Known rows, with every step that occurs:
miva/zigam/lobi/peres: [ -8  30  18   6 -12   4 -11   9  13   0   1  -7   1  25  -4  -3  10   2
  -4 -16  -3 -23  -5  -1 -18 -10  26  -6 -28 -17   6]
peres/lobi/dalodin: [  2  25  16  29  -6  -3   7   4   0   2   6 -11  12  16   2   5  24   4
  -3  -2  11 -19  -2   3  -5 -12  20  -6   8 -13   8]
bepop/dadus/kame/rori/rogur: [  6 -17  -7 -13  11  -5   4  -6  -7  -9  -6   5   0 -24  -9  12 -16  -8
   6  -5   2  18   5  -1  10  24 -28  -5  20  -7  -9]
dadus/bepop/dalodin: [  3 -14   3   5   2   5  10   1  -4   2  -2  -2  -6  -4  -4  -2  13  -2
  -1  12   0 -12  -2   0   6  -8  21  -5   7  -1  10]
lobi/dalodin/bepop/dadus/rogur: [  3  10 -14   7  11   8  25  -2   0  14  12   2   6  -5   3   6  17   0
  -2   3  -3  21   5   1  -2   6 -12   6   3  -9  12]
kame/rori/rogur/dadus/bepop/dalodin/lobi: [  7 -36  -5 -34   2  -6   1  -6 -12  -1  -6   5  -3 -15  -5  -6 -21  -6
   5  22  -9  33   8  -4  14  -1 -13   2  -6   5  -6]
kame/rori/rogur/dadus: [  8 -14   8 -14  -4  -2   1  -6 -11  -9 -10   1   0 -13   0  -3 -16 -11
   4 -12   3  14   7  -4   7   5 -16   9  11  12 -21]
bepop/dalodin: [  3  -4  10  12  -5   7   9   1  -2  -3  -8  -6  -3   6  -1   0  14  -3
  -3  -2   2 -19   0  -2   0  -6  26  -8   4  -2  -2]
kame/rori/bepop/dalodin/lobi/fure: [ -8  -8   2  -8   7  -6   2   1  -4   2   2   4   1  10   0  -1 -16  10
  -1  12   2 -14   4   1   1  -6  18 -21   5  -5  -8]
fure/tadir: [  2  24  26  28  -5   2  -8   0   2  -4   0 -13   5  15   5  -3   9   7
  -5  -8   8 -29   2   2  -3   7  12   8   9   5   2]
bepop/dadus/kame/rori: [  0 -14  -3  -8   6  -5   7  -1   2 -12  -3   6  -1 -18  -8   9  -7   2
   5  -8   4   7   1   1   3  19 -18  -7  18  -3   0]
kame/rori/bepop/dadus/rogur: [  3 -19   3  -9  13  -8  18  -1  -4   0   3   7  -5 -13  -9   8 -12   6
   1  -1   6  22   1   1   8  15 -27  -5  17   1  -2]
zigam/lobi: [ -6  16  21  12  -9   6  -3   0   8  -3   0  -7  -4  10  -3  -7  10   0
  -3  -2   3 -27  -2   2  -5  -2  14  -6 -17   6   9]
rogur/dadus: [  4  -1  12   4  -8   3   3  -1  -2  -7  -7  -2  -2   1   5  -2  -1  -8
   0 -15   3  -2  -4  -2  -3   3   2  11   2  13  -8]
peres/lobi/dalodin/bepop: [ -2  28  -1  15   0   1   9   0  -1  10  11  -6  13  11   4   1  29  11
  -2   3   5 -10  -2   3  -3  -8  12   3   0  -3  13]
rori/kame: [ -2  -5  12  13   3   4  -8  -2 -11  -6  -6  -3  -1   2   1   3   3  -5
   2 -12   8 -20  -2  -1   6  16   4  -3   6   0  -5]
kame/rori: [  0   0  17  -1  -4   1   5   0  -3  -8  -5  -2   2  -1  -4  -4   2   4
   1  -9   7 -16   6   1   1  -1   7  -3   7   1  -5]
lobi/zigam/miva: [ -1  34  -1  22 -12  10 -23   7  12   1  -3  -7  -2  13   6   1  12  -6
  -5 -23  -4 -27  -3   0 -12 -14  14  11 -15  -2 -10]
rogur/dadus/bepop/dalodin: [  6 -26  -3  -2  -3   1   8   0  -3  -3  -4   2 -10  -9   0  -5   2  -6
   1   7  -2   8  -6  -2   6  -8   8   4   8  12   4]
rori/bepop/dadus: [  0  -2   3  12  11  -1   9   1  -8   1   4   5  -7  -4   1   3   5   4
  -1  -8   2  -6 -12   0   9  13  -9  -3   7   1  -3]
miva/zigam/lobi/dalodin: [ -6  28  16  24 -15   9  -3   8  10  -1   8  -7  -1  25   1 -10  21  -9
  -5  -4   1 -26   2   0 -12 -19  26 -20 -26  -9  12]
dalodin/lobi/fure: [ -9  27  15   6   1   6   0  -1   2   4   0  -5  12  24   5   4  -7  -3
  -1  -2  -4 -30   3   2 -12   7  28  -4 -12  -9  -5]
rogur/dadus/bepop/dalodin/lobi/zigam: [  2  -8 -12 -10  -4   1  -9   2   3   4  -2   2   1   6   7  -4  -7  -7
  -1  11 -14  12  -4  -3  -1 -12   5   8 -12   6  -4]
dalodin/lobi: [ -3  14  21  -1  -4   5  -1  -2  -2   2  -4  -5   5  16   1  -2   1   1
  -2   1  -3 -13   1   0  -4   7  12   2 -22  -4   0]
peres/lobi: [  1  19  22  14  -5  -2   3   1   2  -2  -2 -10   8  15  -4   8  17   5
  -2  -7   7 -21  -5   2  -3   4  18   0   2   1   1]
dalodin/lobi/zigam: [ -3  28   9   5  -5   7 -13   2   4   4  -2  -6  11  23   8   1   0  -4
  -4  -6  -8 -18   0  -1  -9  -2  13   7 -19  -5  -9]
dalodin/bepop: [ -3  13   1   0   2  10   8  -4  -3   6  -1  -1   2   1   3  -4  14   4
  -1  -5  -3 -13   0   1   0   6   7  12  -7   9   2]

Rows:
[ -3 -12 -19 -20  12  -2   9  -4   2  -4   2  10  -1 -23  -6   5  -2   8
   6  -1  -3  15   2   2   5  21 -26   3   9   5   5]	dalodin/bepop/dadus/kame/rori
[  3  -9 -29  -9  16  -1  10  -7  -9   3   7   9   5 -28  -1   4  -3  -2
   6   5   0  28   8   1  10  12 -34   0  17 -11   2]	lobi/dalodin/bepop/dadus/kame/rori/rogur
[  0 -43  -8 -29   0 -15  -4  -2  -3  -7  -8  10 -10 -13  -4  -2 -33   5
   3  16   6  37  -1  -2   6   2 -26  -8   5  12  -1]	rogur/dadus/kame/rori/bepop/dalodin/lobi
[-10  29   0  11  -9  13   0   4  10   7  13  -3  -1  18   4 -14  26  -2
  -4   2  -6 -17   2   1 -10 -16  17 -10 -33  -2  17]	miva/zigam/lobi/dalodin/bepop
[  3 -10   5  -2  -2   1   4  -1  -4  -2  -2   2  -6  -8   2  -4  -2  -7
   2   0   1   5  -6   1   3   0  -2  13   4  14   4]	rogur/dadus/bepop
[  4 -46 -11 -15  -1 -14   2  -1  -4 -11  -9  10 -15 -22  -4   0 -24   0
   3   5  12  28  -3  -1   8  -2 -23  -8  28  16  -3]	rogur/dadus/kame/rori/bepop/dalodin
[  1   3  -8  -8  12   8  21  -5   3  10   4   3   2  -6  -3  10   9   1
   0   0  -8  18   2  -1   0  22 -14  12  -4   3   4]	dalodin/bepop/dadus/rogur
[  1  -1 -20  -5 -10   2 -24   5  13   5  -1   0  -8   6   5  -6  -2  -5
  -3   5 -16  11  -5  -3  -4 -20   4  12 -31   5  -3]	rogur/dadus/bepop/dalodin/lobi/zigam/miva
[  6 -22 -17 -29   0  -5 -10  -3  -6   1  -5   5   3  -8   2  -5 -22  -9
   3  15 -14  27   7  -5   8  -9 -13   7  -3   5 -16]	kame/rori/rogur/dadus/bepop/dalodin/lobi/zigam
[  2 -31  -2 -15   0 -14  -3  -1  -5 -11  -7  10 -11 -20  -2  -1 -29  -1
   5  -3  15  25  -4   1   5   6 -33   2  24  18  -3]	rogur/dadus/kame/rori/bepop
[  3  -1 -25  -9  15 -11   9  -5  -4   4  10   4  12 -20  -6  13   3   6
   6   8   2  30   5   2   9  14 -32  -2  20 -12   5]	peres/lobi/dalodin/bepop/dadus/kame/rori/rogur
[  1 -14  -4 -17   0  -5   0   3  -3   6  -1   2   1   1   1  -3  -8   8
   1  10  -8  21  -7  -2  -4 -11   8  12 -12 -13   7]	rogur/dadus/bepop/dalodin/lobi/peres
[-12  47  26  31 -11   5 -18   6  22  -5   9 -15   4  39   3  -3   3  -2
  -5  -8  -1 -52   4   3 -18   3  38 -15 -13   2   2]	miva/zigam/lobi/fure/tadir
[  1 -35  -5  -7   4 -10   3   0  -4  -7  -7   6 -11 -16  -8   2 -13   5
   2   9  14   8   0   0   8  -3  -9 -16  26   3   3]	dadus/kame/rori/bepop/dalodin
[ -2  20  -4  15   1  11  10  -1  -5  10   8  -2   6   2   9  -8  23   3
  -2   0   2 -10   3   2  -3 -10   9   6  -1  -4   9]	lobi/dalodin/bepop
[  4  -8   3   4  13  -2  17  -1  -3   6   3   4  -6  -5  -4  12  -6  -1
  -2  -2   4  16  -6   0   4  18 -19  -1  10   0   1]	rori/bepop/dadus/rogur
[ -2  -6 -25  -4  11  -2  12  -2  -1   0  10  10   4 -22   0   2   7   8
   5   3   2  18   4   3   3   6 -24  -2  15  -8  12]	lobi/dalodin/bepop/dadus/kame/rori
[-11  42  25  34  -6   2 -16   1  16  -4   9 -15   6  26   5  -4   3   6
  -5  -2   7 -50   2   6 -14   3  29  -6   1   4   6]	zigam/lobi/fure/tadir
[ -1  15 -15  15   9   9  16   0  -4   8  13   3   6  -5   8  -2  26   6
  -1  -4  -5  -1  -2   1   2   1  -2   4   1  -8   7]	lobi/dalodin/bepop/dadus
[ 11 -39  -8 -21   1  -4   7  -5 -13  -6  -8   5  -7 -24  -5  -4 -14  -9
   5  10  -2  25   5  -4  16  -5 -10   2  18  10  -9]	kame/rori/rogur/dadus/bepop/dalodin
[  6 -28  -9 -37   4 -11  -2  -2 -12   3  -4   5   3 -13  -4  -3 -23   5
   5  13  -9  37   4  -4   5  -9 -10  10  -3 -15  -5]	kame/rori/rogur/dadus/bepop/dalodin/lobi/peres
[ -4   1 -13  -4  -6  -4 -25   7   6   4   0   2  -7   9   1  -5  -6  11
  -5   2  -6  -3   0  -1   0 -22   0  -5 -21  -3 -10]	kame/rori/bepop/dalodin/lobi/zigam/miva
[ -1   3  -6  -2   0   5  -8   3   3   8   1  -1   3  12   3  -2   4  -2
  -3  16 -12  -8   0  -1  -1 -12  19   0 -15  -6   3]	dadus/bepop/dalodin/lobi/zigam
[  8 -14  -1  -7  -2  -1  -4  -7  -6  -6 -14   1  -4 -14   1   8 -23 -22
   4  -6   5  22   0  -3   1  18 -23  11  14   9 -10]	rori/rogur/dadus/kame
[ -1  42   3  24 -13   0 -24   8  17   2   0 -12   6  21   1   9  19   3
  -5 -19  -1 -27  -7   2 -11 -12  16   9 -13  -2  -7]	peres/lobi/zigam/miva
[ -5  -9 -22  -9  -3  -9 -30   5  11   1  -4   5 -10  -1  -3   1 -20   6
  -2   8   0  10   0   0  -2 -14 -14  -7 -12  -3  -3]	dadus/kame/rori/bepop/dalodin/lobi/zigam/miva
